Each row comes from the steps of one path. Every step used is in the known rows, and no mark comes twice. Write the path behind each row, first mark first.
In the rows, 128 means zero.
Known rows:
tuno > zeme > meled: [110 154 166 108 137  75 138 128 129 115 103 186 118 157 142  90 138 125
 114 103  82 107 113 156 146 114 125 130 114 139 113 138 196 110 135 133
  93  88 131 131 123 122  92 128 185  90 134 133 143 114 134 102 124 129
  80 113 123 135 168 130 167 149 118]
kazoli > tuno: [106 126 156 173 131 102 142 119 108 130  91 155 125 143 116 145 113 147
 107 124 117 106 118 134 133 121 146 123 136 126 106 107 118 100 124 100
 111 122 126 107 131 113 127 120 133 130 141 149 116 123 124 122 118 138
 161 121 120 143 142 120 143 144 125]
rovi > zeme: [117 132 102 135 117 152 152 132 107 130 151 102  88 137 124 144 131 121
 135 144 126 115 128 135 127 116 133 146 142 140 138 125 137  90 156 122
 108 142 125 149  90 144 119 120 122 147 123 120 113 134 129 125 142 140
 138 127 134 106 136 114 154 113 137]
meled > metivu: [134 143 139  96 158 165 109 131 139 107 127 135 110 116 122 100 144 131
 147 138 140 157 126 121 140 108 114 141 115 141 123 147 134  82 124 110
 140  96 118 108 122 115 138 112 147 131 167 132 103 144 148 117 125 130
 154 131 125 142 131 144 180 130 131]
nolirip > zurod: [137 147 106 133 142 131 140 126 113 131 128  85 160 134 133 149 124 109
 105 139 123 145 149 119 123 101 121 133 112 119 130 107 170 127 110 134
 166 143 104 111 133 103 153 120 127 122 154 138 117 111 105 134 107 139
 124 128 107 129 122 117 115 122 127]
zeme > ronuv > nolirip: [106 150 133  73 110 125 120 130 155 111 109 139 171 148 144  95 157 162
 112 152  95 115 123 171 100 107 101 128 116 151 143 116 149 162 113 146
 154 131  90 115 124 138 100 140 159 116 112 126 104 157 130 132 126 105
 136 161 104 119 146 141 131 153 162]
rovi > tukina > meled > zeme > ronuv > metivu > zurod: [103 119 109  90 165 126 146 158 138  66 137 122 148  72 161 100 191 142
 124 217 100  52  99 145 105  53  90 111 136 148 102 168 171  73 109 170
 179  59  97  44 155 147  88  52 232 113 168 169 125 140 165 142 159 148
 141 170 135  78 147 124 181 163 146]
ronuv > metivu > meled > tukina > rovi > zeme: [115 151 162  87  86 151 152 124 115 160 178  88  73  93 163 120 197 174
 151 145 101 122 107 112 119  46 138 160  99 165 141 152 166  91 143 135
  41 176  65  97 149 136  89  63 146 155 187 138 116 143 138 139 158 136
 120 126 117  73 130 115 176 136 179]
metivu > zurod > zeme: [107 168 107 102 124 131 133 126 115 145 150 116 148 128 145 123 174 160
 115 144 132 108 139 130 109 133 140  91 123 124 139 131 135 105 123 147
 134 134  99 144 124 176 111 124 139 133 163 128 118 147 117 131 138 134
 159 113 139 129 126 149 140  80 123]
tuno > kazoli: [113 109 134 103 120 134 136 119 141 116 144 152 151 156 119 130 120 159
 139 142 120 130 132 140 129 153 144 123 112 130 119 117 167 133 119  98
  89  98 124 130 157 136 140 104 171 102 122 123 117 122 123 118 128 122
 135 145 103 139 135 130 153 126 152]
metivu > zurod > zeme > rovi: [132 187  93 110 133 121 111  91 131 160 146 101 133 142 156 105 202 189
  89 115 114 113 115 149 100 129 128  79 137 113 139 134 162 113 103 133
 153 131 107 165 146 195  86  83 176 104 154 172 101 166 115 130 119 129
 145 106 118 100 117 165 136 112 131]
tukina > meled > metivu > ronuv > zeme > rovi: [173 221 175  55 166 108 106 120 136  94 151 122 143 141 169  39 143 151
 141 167  98 113  85  97 146  98 126 107 108 117 128 195 230 123  95 122
 191  55  75  94 119 140 123  58 237 119 156 179  92 147 137 118 112 116
  86 154 106 135 139 133 138 169 166]
zeme > rovi > tukina > meled > metivu: [164 121 134 101 138 144 109 119 140 130 123 131 101 104 119  83 150 163
 128 161 125 135  94 126 153  85  80 129 119 124 116 167 150  74 130 127
 174  78 107  98 132 141 116  82 224 105 145 187 117 154 140 117 115  95
  66 118 113  99 139 100 195 182 146]
zeme > rovi > tukina > meled > metivu > ronuv > nolirip: [150 167 141  55 128 155  89 114 155 116 117 102 124 144 159  37 118 172
 140 192 107 131  90  98 136  82 100 126 113 142 132 202 177  67 109 114
 196  96  52  77 111 127 115  78 236 114 164 163  91 169 147 126 116  85
  60 134  73  74 170 118 152 180 173]
ronuv > metivu > zurod > zeme > rovi: [128 189 139  89 123 144  95  65 100 146 161  96 124 117 153  98 231 197
  99 120  93  80 122 148  78  93 147  75 125 120 136 160 176 108 114 139
 129 164 112 123 162 145  84  64 205 103 183 176  76 175 144 158 134 107
 167 109 110  96 108 194 145  93 118]
zeme > ronuv > metivu > zurod: [120 149 105  98 191 131 107 123 144 118 138 102 150 135 175 110 213 157
 106 174  88  90 122 159  71  78 142 116 110 142 111 140 151 120 103 138
 169 146 114  83 159 121  99  77 169 118 160 163 113 131 175 142 151 134
 222 163 110 108 116 183 140 116 139]
rovi > tukina > meled > metivu: [136 125 134  94 133 156 124 149 129 116 115 160 102  80 127 101 119 131
 145 189 140 148 111 109 164  86  84 146 112 131 120 153 116  56 154 139
 154  70 112  78 128 139 127  94 180 125 160 145 140 123 143 127 134 104
  93 128 129 114 161  92 191 157 148]
kazoli > tuno > suruvo: [ 99 130 132 165 164  93 133  85 113 123 109 154 145 142 131 155 110 146
 108 123  93  93 146 120 129 124 167 100 150 144 107  91 136  79 122 122
  91 137 115  92 123 110 140 127 150 133 161 168  97  99 142 115 133 149
 165 137  92 127 154 116 194 141 136]
nolirip > zurod > zeme > rovi: [137 208 122 129 103 117 134  93 112 161 156  80 150 109 130 117 190 164
  94 106 106 149 142 159 119  99 109  95 125 103 148 120 209 144 123 137
 157 159  93 147 138 140 115 117 171  88 143 171  77 154  91 146  89 103
  77 106 111 125 124 127 113 120 128]
tukina > meled > metivu > zurod: [139 160 126  91 180 155 104 146 150 101 116 113 154 147 156 105 144 136
 130 193 132 132  98 100 128 104 106 122  95 148 107 139 162  67 117 121
 173  75  97 124 114 157 136  77 198 150 187 137 133 145 142 107 153 152
 179 109 102 123 140 130 194 142 146]
zurod > metivu > ronuv > zeme > meled > tukina: [146 158 151  53 160  65  74 168 146 106 175 101 167 150 168  92 207 137
 145 123  86 120 111 129 156  42 170 117 101 114 131 187 219 130  47 155
 116  89 104  92 118 125  66  39 168 129 118 102 130 106 135  98 123 126
  88 129 142 129 170  95  95 152 128]
zurod > metivu: [140 102 137 128 111 118  94 134 163 138 145 109 138 119 130 133 192 132
 139 118 124 101 133 150 145 113 149 107 107 116 139 132 128 102 131 127
 107 138 140 156 128 132 124 117 145 125 118 124 106 116 161 111 136 134
 123 124 153 131 111  96  93 122 105]
zurod > metivu > ronuv > nolirip: [119 132 131  94 110 141  82 148 175 125 148  72 165 150 152  95 173 135
 143 157 114 104 122 128 124 103 153  96 101 133 147 170 149 112 111 119
 134 162  97 127  94 118 108 133 150 142 143 107  70 144 154 114 150 115
 134 137 111 115 136 101  61 119 112]
zeme > rovi > tukina: [153 104  94 126 122 131 117  93 126 159 130 118  91  93 131 115 143 157
 121 116 122 136 111 134 126 112 122 122 159 120 137 146 120 117 119 127
 145 124 119 118 162 133 110 105 160  91 132 187 118 131 124 140  97  96
  53 128 126  82 127 125 141 153 132]
metivu > meled > zeme > rovi > tukina: [173 130 118 122  94 130 143 136 138 133 117 130  87  84 125  86 183 153
 130 131 122 117  96 124 129 108 124 106 128 119 133 142 147 115  78 135
 112  71  68 102 153 155  84  96 204  62 140 196 125 146 115 103  98 127
  37 118 124  73 149 131 169 160 148]
metivu > meled > tukina > rovi > zeme > ronuv > nolirip: [ 95 157 147  72  84 120 154 164 168 160 151  88 114 130 183  99 199 211
 129 171 101 144  99 148 106  71 121 175 118 180 161 114 174 132 105 160
  99 175  28 134 129 190  45 127 172 150 156 137  96 188 120 108 136 127
 109 154  96  69 154 107 160 179 220]
zeme > ronuv: [132 137 120 124 142  95 128 143 165 123 117 141 145 139 160 104 166 136
 114 154 103 132 123 163 109 113 115 139 133 134 116 123 137 142 102 139
 161 130 116 125 138 140  98 132 146 114 110 142 131 133 149 130 116 115
 148 164 128 135 133 140 130 149 146]
zurod > zeme > meled > tukina > rovi: [ 98 189 156  64 105  90 134 128 102 162 140 105 139  91 140 124 166 176
 131  91 112 152 101 147 154  78  77 132 125 139 141 146 182 130 121 168
 139 141  97 139 151 166  56  64 167 129 168 116 120 165 105 139 121  89
  48  98 150 110 149 104 133 175 168]
suruvo > tuno > zeme: [104 123 181 152 148  91 159 107 131 114 145 171 115 172 151 119 112 146
 131 105  92 114 119 124 141 119 134  83 109 162 112 135 177  61 136 136
  59  99 144 112 133 149 142 139 149  67 124 148 152 128 158 115 106 144
 108 138 144 147 117 139 159 126 117]
ronuv > metivu: [115 143 144 131 134 150 116 105 105 110 145 126 119 101 141 118 155 133
 133 128 104  92 130 140 113 103 136 127 120 129 125 153 145 116 138 131
 105 140 137  63 143  93 130  83 148 130 150 136 112 127 171 152 147 117
 164 122 136 125 132 160 139 116 126]
nolirip > zurod > zeme > meled > tukina: [ 91 218 126  83 149  92 134 140 109 120 137 104 149 107 140 149 189 152
 113 114 106 172 140 146 135  66  96 141 122 120 136 127 213 118  79 166
 146 136  86  99 127 129  75  79 151 100 163  93 136 144  99 127  98 127
  89  89 116 117 189 107 154 141 152]
meled > zeme > ronuv > metivu > zurod: [116 146 107  62 181 137 105 130 151  76 144  95 163 111 174  99 219 144
 114 172  96  72 121 161  69  87 126 106 147 146 108 136 179 120  87 142
 162  99 103  64 140 137  81  67 200 105 178 150  98 153 157 137 152 169
 196 170 125 100 124 172 144 122 142]

Write each row's path:
[153 132 146 104 140 102 110 145 153 120 182  96 153 146 148  92 175 115
 142 152  99  93 124 119 153  75 184  73 105  99 137 174 180 121 116 142
 116 102 104 129 107 147 123  95 149 138 124 137  83 116 157 117 130 120
 124 158 158 151 129 109  59 107 115] => zurod > metivu > ronuv > zeme
[135 153  87 114 124 115 129 107 131 151 141 136 130  99 138 107 181 190
 101 152 116  98 100 149 125  92 104  77 123 112 137 154 158  90 135 160
 158 111  85 138 148 196  88  78 221 105 147 174 136 166 109 135 137 105
  78 110 117  79 151 115 172 137 144] => metivu > zurod > zeme > rovi > tukina > meled
[146 187 117  91 134 129 143 116 112 148 130 106 126  78 120  96 173 162
 121 170 121 156 119 127 157  64  65 105 108 105 142 153 197  68 127 147
 202  83  62 100 133 153 118  83 224  81 188 185 101 170 121 126  89  82
  44 111 113 108 150 103 167 157 137] => nolirip > zurod > zeme > rovi > tukina > meled > metivu
[133 177 116  98 151 153 117 141 109 110 130 134  91 145 143  91 134 123
 139 140 118 144 110 157 148  86 116 178 116 145 114 150 175  75 126 101
 119  92 136 126  73 118  83  83 163 140 157 109 116 141 145  99 140 123
 108  96 128 121 150 134 208 131 135] => rovi > zeme > meled > metivu
[113 151 132  86 161  94  93 142 124 112 120 127 130 128 136 129 151 152
 122 103 111 160 106 140 130  85 103 166 137 140 120 138 167 117  84 147
 127 124 120  97 134 115  77  78 153 114 135  98 163 129 113 116 119 132
 102 108 126 106 180 108 162 174 144] => zeme > meled > tukina
[185 167 129  84 177 138 107 125 156 119 127 119  94 125 167  50 136 142
 143 182 121 139  78  99 152  78 106 134 128 123 113 195 172  70 104 106
 211  88  98  81 139 121 113  75 209 102 147 176 118 138 149 130 120  87
  82 135  93 106 141  99 158 181 167] => zeme > rovi > tukina > meled > metivu > ronuv
[117 189 127  80 113 118 153 171 169 103  98  94 198 118 147  97 185 130
  96 196 101 132 129 148  92 104  93 125  94 136 136  83 222 171  53 147
 160  94   8  89 118 143  89 134 206  84 168 157 106 164  95 100  94 166
  97 147  82 113 169 123 138 157 168] => metivu > meled > zeme > ronuv > nolirip > zurod
[153 163 130  74 172 141 120 154 121  95 153 141 130 110 144  66 115 121
 156 218 115 115 105  81 168  76 127 121 112 117 120 200 169  86 120 157
 178  37  63  55 105 131 125  66 196 117 150 173 129 131 147 110 128 102
  93 139 126 124 173 116 139 159 157] => rovi > tukina > meled > metivu > ronuv > zeme
[143 156 149 113 119 121 116  96 110 134 151 130 149 133 117 106 161 166
 117 118 113 100 121 137 119 110 150  96 135 104 147 134 190 159 112 158
 135 110 107 130 137 152 117  82 183 103 120 190  98 136 107 140  96 117
  74 144 122 112 134 164 136 148 126] => ronuv > zeme > rovi
[138 148 154 113  82 123 152 148 137 172 156  75  79 112 162 132 181 166
 146 134 121 152 100  93 138  95 135 153 109 164 146 128 159  99 123 136
  64 173  54 135 142 178  85 108 137 163 156 133 119 129 106 118 138 143
  99 120 121  79 125  97 179 157 189] => metivu > meled > tukina > rovi > zeme
[116 109 122  96 149  95 162 159 148  92 119 164 143  89 137 104 149 128
 126 196 110  94 112 144 141 103  71 113 152 146 107 138 160 110 119 174
 173  36 106  74 138 175  84  98 204 109 106 161 151 149 125 117 124 131
  72 159 146  95 166  81 165 200 165] => rovi > tukina > meled > zeme > ronuv
[ 99 227 117  93 105 140 145 131 112 134 150  81 172 138 154 104 141 133
 122 173 103 132 145 129 120  97 117 104 109 121 169 156 216 123  99 138
 193 157  41  94 105 118 100 134 145 132 171 125  73 166  99 138 114 111
 110 123  87 118 167 124  66  97 142] => metivu > ronuv > nolirip > zurod > zeme
[144 166 136  95 165 132  93 127 135 106 107 128 124 131 140  80 131 133
 130 125 121 155 108 140 144  99 111 170  99 126 121 142 181 105  90 106
 160  89 135 122 112 100  96  90 183 125 157 116 139 134 156 110 124 117
  87 107 121 138 164 151 170 150 124] => zeme > meled > metivu
[121 250 119  74 113 130 125 105 121 149 140  49 163 142 158  78 158 156
 108 149  93 134 129 144 112  90 122  89 125 115 158 156 218 145  87 121
 173 167  26 122 108 146  96 118 171  98 164 157  52 185  93 152  97  92
  76 123  62 103 157 130  75 115 152] => metivu > ronuv > nolirip > zurod > zeme > rovi
[157 108 123 114 112 132 125  95 118 139 143 116 123 110 119 120 144 164
 118 142 115 109 113 128 139  95 140 101 142 102 154 157 159 129 123 170
 122  94  87 107 146 162 124 101 187  94 124 206 102 127 103 146  93  95
  33 141 145  92 144 136 143 153 127] => ronuv > zeme > rovi > tukina
[166 192 143  87 147 102 107 110 135 129 158 101 144 164 165  61 147 137
 116 131  86 110 108 109 118 109 162  89 142 113 137 169 208 160  85 127
 159 109  85 112 129 144 109  72 178 100 115 185  83 131 113 136 100 106
  84 154 110 116 128 153  83 137 142] => metivu > ronuv > zeme > rovi
[112 120 120 153  96 138 175 111 112 165 169  67 104 121 154 137 113 143
 142 140 132 126 119 133 145  98 125 140 143 149 151 142 139  96 166 125
  94 172 122 178  99 171 117 132 124 161 155 146  86 149 126 148 164 108
  97 130 137  99 100  92 143 142 168] => tukina > rovi > zeme
[127 107 119 135 110 119 150 137 119 124 110 164 124 104 120 126 102 130
 135 172 130 116 110 116 153  94 105 124 125 129 128 151 126 105 147 158
 133 105 118 116 146 143 126 109 176 120 127 139 165 131 133 138 132 104
  70 125 128 103 150  80 151 160 144] => rovi > tukina > meled
[115  78 146 142 136 107 131  94 141 129 161 151 151 175 134 131  91 172
 154 127 104 132 110 130 117 145 148 105  97 148 109 120 168  98  96  89
  60  92 145 109 161 142 169  95 162  72 111 120 148 125 135 125 104 128
 112 140 127 151 109 130 181 127 126] => suruvo > tuno > kazoli
[ 84 141 157  85 120  95 122 146 190 108 127 118 192 181 154 110 229 154
  99 168  76 104 150 181 130  72 133 100  86 133 145 107 218 108 126 157
 126 130  73 132 114 138 106 151 203  90 140 160  74 151 150  94 116 138
 116 163 117 127 146  92 113 131 139] => tuno > zeme > ronuv > nolirip > zurod > metivu
[135 147 102 117  85 110 137 170 178 153 142  88 168 155 166 109 229 146
 112 189  79 128 141 191 110  57 144 129  69 133 164  98 197 129  96 135
 111 164  33 136  90 131  93 150 185 127 130 143  98 152 132  81 128 138
 125 133 101 110 138 102 144 116 149] => rovi > zeme > ronuv > nolirip > zurod > metivu > meled
[144 107 149  90 117  95  86 171 176 147 148 115 117 113 137 125 239 174
 145 107 120 139 112 113 132  95 168 114  84 122 135 118 133 103  96 139
  61 144  97 135 137 147 103  95 144 122 138 108 148 115 142  84 123 155
 150 108 121 106 143  89 131 133 132] => zurod > metivu > meled > tukina
[129 134 169  83 140 129 128 110 144 103 116 176  82 144 137  64 152 174
 121 159  98 112  96 129 172  84  94 115 116 131 114 171 198  36 160 132
 118  34 110 102 151 153 113  86 245  73 162 202 121 150 136 104  98 114
  49 125 113 108 154 106 212 180 151] => tuno > zeme > rovi > tukina > meled > metivu
[128 215  99 115 126  88 161 139 138 150 137 117 167 126 132 126 184 137
 105 153 105 143 155 181 126  90  92 119 125 118 142 112 195 147 109 158
 190 134  91 122 140 148  92 134 154  86 121 151 123 168 120 131 104 114
 134 142 130 152 147 130 125 133 149] => nolirip > zurod > zeme > ronuv
[125 171  94  94 196 157 108 135 114 119 127  93 100 158 163  98 168 140
 120 155 123 144 108 148 129  72 112 174 104 151 122 151 198  49  95  92
 142 117 113 147  68 131  92  66 190 151 182 110 123 132 132  96 158 138
 164  95 108 116 151 158 221 104 133] => rovi > zeme > meled > metivu > zurod
[ 77 186 133  45 142 128 107 113  97 144 162  80 137  84 186 120 220 181
 121 107  93 120 106 136 112  51 113 121 107 145 142 175 214  80 110 167
 106 163  85  91 161 153  55  24 193 140 231 136 107 159 147 163 166 109
 136 110 124  78 146 155 149 136 154] => ronuv > metivu > zurod > zeme > meled > tukina > rovi
